(in the rows, 128 means zero)
Known rows, with every step that occurs
dupo padita dufenit: [ 90  73 124 147 122 107 127 122 104  96  87 126 172 134 152 108 162 101
 157 131 109 112 135 136 165]
rinev faket dufenit padita dupo vuda: [111  78  86 141  71 144  91 171 125  99 149 119 150 140 125 124  86 125
 219 187 128  29 101 122  66]
faket dufenit padita: [135 102 108 125  71 105 127 109  81  94 132 110  95 120 167 157 119  66
 172 155 105  66 142 162  98]
dupo vuda vomoliz sabif zefo: [133 157 142 109 109 163 139 145 162  96 144 138  79 113 129 115 148 145
  97 107 152 179 156 134 133]
rinev faket dufenit padita: [121  94  72 116  45 134 120 127  93  98 145 117 108 115 166 146  99  87
 203 156 115  46 136 157  83]
dufenit padita: [149 105 139 114  92 113 145  92  82  93 108 137  87 105 164 151 145  73
 131 135 117  72 173 171 103]
dupo vuda vomoliz sabif laba: [137 175  86  78 144 145 125 139 155 121 121 143 118 120 107 124 147 132
  84  77 150 189 138 115 129]
zefo sabif vomoliz vuda dupo padita dufenit: [132 164 177 168 182 143 150  95 217 140 139 143 196 180 117  88 123 172
 106 110 131 171  80  77 170]
laba sabif zefo: [125  94 154 111  74 128 121 149  75 132 129 166  62  60 153 133 170 117
 126 105 117 142 202 190 131]
faket dufenit padita dupo vuda vomoliz: [134 114 111 151  99 138  95 153 126 112 146  92 120 167 120 166  69 122
 172 178 137  72  94 104 111]
vuda dupo: [142 100 143 131 132 118 158  91  77 115 106 109  96 116 156 139 134  87
 114 142  99 127 151 140 150]
rinev faket dufenit padita dupo: [104  59  73 139  48 138 119 157  94 119 154 109 108 123 150 159  75 110
 223 164  97  28 106 151  72]
padita dupo vuda vomoliz sabif: [114 126 127 118 150 153 121 162 135 121 140 123 103 143  95 137 120 161
 129 117 157 129 131 112 133]
sabif vomoliz vuda: [162 139 123 147 132 122 134  80 124 144 151 147  94 110 141 132 146 114
 105 129 123 202 142 146 128]
zefo sabif laba vomoliz: [128 186 142 101 126 134 126 126  75 168 111 163 125  75 120 172 182 136
 116  76 119 139 128 177 138]
laba vomoliz sabif: [117 155 143  91 129 119 135 130  71 138 136 140  89  92 120 158 168 129
 119 104 156 114 180 176 125]
laba sabif vomoliz: [140 125 123 122  95 122 100 116  70 158 141 172  97  83 129 160 166 121
 131 105 140 160 192 181 147]
faket dufenit padita dupo vuda vomoliz sabif zefo: [126 130 125 132  78 158 125 183 192 103 180 108  84 150 121 140  78 150
 147 139 136 103 103 120  76]
padita dupo: [111  58 124 149 114 119 134 133  54 128 114 122  89 102 143 159 142 104
 160 136  86 109 136 167 129]
zefo sabif laba vomoliz vuda dupo padita: [147 211 178  92 204 131 156 121 187 184 107 150 190 135  87 117 128 167
  49  91 145 142  90  80 114]
zefo sabif laba vomoliz vuda dupo: [158 212 171 104 190 137 147 113 146 189 131 145 129 117 105 135 129 161
  62  90 132 167 103 111 134]
laba vomoliz vuda dupo padita dufenit faket: [117 153 146 157 156 107 114 131 175 142 132  96 194 168 122  75 100 168
 129 164 151 129 105  91 158]
dupo vuda: [135 112 140 125 129 119 109 113  87  88 102 141 131 106 133 113 176  97
 135 153 134 125 160 143 134]
zefo sabif laba vomoliz vuda: [142 206 154  99 164 133 128 123 122 184 132 167 121  92 106 142 162 158
  88  78 138 165 119 143 122]
vuda dupo padita: [131 100 150 118 147 112 166  99 117 110  80 114 159 136 139 120 131  91
 101 143 111 101 139 109 132]
rinev faket dufenit: [101  85  59 125  58 135 114 137  62 114 143 112 111 103 160 141 120  99
 212 151 102  99 127 159 123]
faket dufenit padita dupo vuda vomoliz sabif: [122 134 109 119 112 142 110 170 163 107 169 103 108 173 102 148  73 143
 161 143 159  69 107 102  90]

Rows
[141 150  98  94 133 147 131 161 187 127 133 138 114 143  97 142 101 143
  94  89 145 116 115 110  78] -> dufenit padita dupo vuda vomoliz sabif laba
[177 146 139 152 158 126 155  70 147 151 154 125 102 134 140 127 114 119
  79 141 118 203 127 115 138] -> sabif vomoliz vuda dupo
[135 137 141 109 136 149 130 152 166 105 144 128  99 159 101 142  98 149
 121 121 170  77 138 111  94] -> dufenit padita dupo vuda vomoliz sabif
[120 141 172 147 195 109 132 122 157 155 118 107 187 168 118  99 107 152
  92 155 152 130 113  76 165] -> laba vomoliz vuda dupo padita dufenit
[126 105 129 150 137 148 106 145  97 128 118 113 114 140 110 154 116 138
 140 152 135 133 117 114 154] -> padita dupo vuda vomoliz
[100  92 117 161 109 109 132 122 147  89 101  94 187 157 157  74 121 121
 168 152 101 111 111 119 169] -> vuda dupo padita dufenit faket
[121 128  83  78 120 115 154 125 112 123 118 152  92  84 137 128 172  97
 103  61 100 163 156 168 105] -> vomoliz sabif laba
[141 158 150 143 102 147 136  87  93 132 135 165 109  96 139 162 182 127
 144  95 111 158 135 179 149] -> zefo sabif vomoliz
[118  77 140 149 135 124 106 145  87 108 110 132 130 116 117 125 151 121
 154 160 117 108 131 138 122] -> padita dupo vuda
[152 174 139  98 194 107 151 115 170 182 101 128 178 133 103 118 112 133
  37 123 137 159 109  79 106] -> sabif laba vomoliz vuda dupo padita
[120 139  85 104 149 148 123 170 158 141 131 133 117 130  91 135 123 153
 103  84 131 169 108 110 117] -> padita dupo vuda vomoliz sabif laba
[104  80 141 153 148 110 148 114 129 103  87 102 180 157 150 101 129 105
 130 143 103 113 118 104 175] -> vuda dupo padita dufenit
[128 177 152 178 144 140 133 105 233 129 153 133 202 179 123  62 115 189
 144 118 130 169  74  93 164] -> zefo sabif vomoliz vuda dupo padita dufenit faket
[119  66 107 150  76 110 124 140  83 115 142 102  95 129 150 170  95  87
 191 163  89  47 113 157  84] -> faket dufenit padita dupo
[157 145 136 118 134 119 102 112 119 172 162 177  93 101 116 132 145 142
 104 107 160 186 184 146 131] -> laba sabif vomoliz vuda
[117 122 142 132 115 167 136 175 163 117 152 129  78 123 113 129 125 168
 116 114 134 163 125 129 122] -> padita dupo vuda vomoliz sabif zefo
[120  99 153 150 186 108 152 110 175 118 110 108 178 175 137  70 109 126
 104 145 122 139 110  69 160] -> vomoliz vuda dupo padita dufenit
[ 86  84  99 156  84 106 110 132 121  84 100 117 178 133 158  81 155 116
 193 139 106 109 127 152 158] -> dupo padita dufenit faket
[144 141 130 126 132 144 108 114  97 107 109 121 115 129 128 142 140 117
 123 144 153 149 148 120 167] -> dupo vuda vomoliz
[126 153 129 132 194 104 134 130 180 176 108 116 202 155 112 100 111 145
  67 124 130 171  89  75 150] -> sabif laba vomoliz vuda dupo padita dufenit
[144 154 156 120 154 112 122 110  82 159 136 135  96 103 126 144 144 130
 102 142 152 145 159 145 131] -> laba vomoliz vuda
[123 166 107 142 156 104 117 139 198 163 121 107 208 154 120  74 103 160
 103 134 126 169  81  90 142] -> sabif laba vomoliz vuda dupo padita dufenit faket
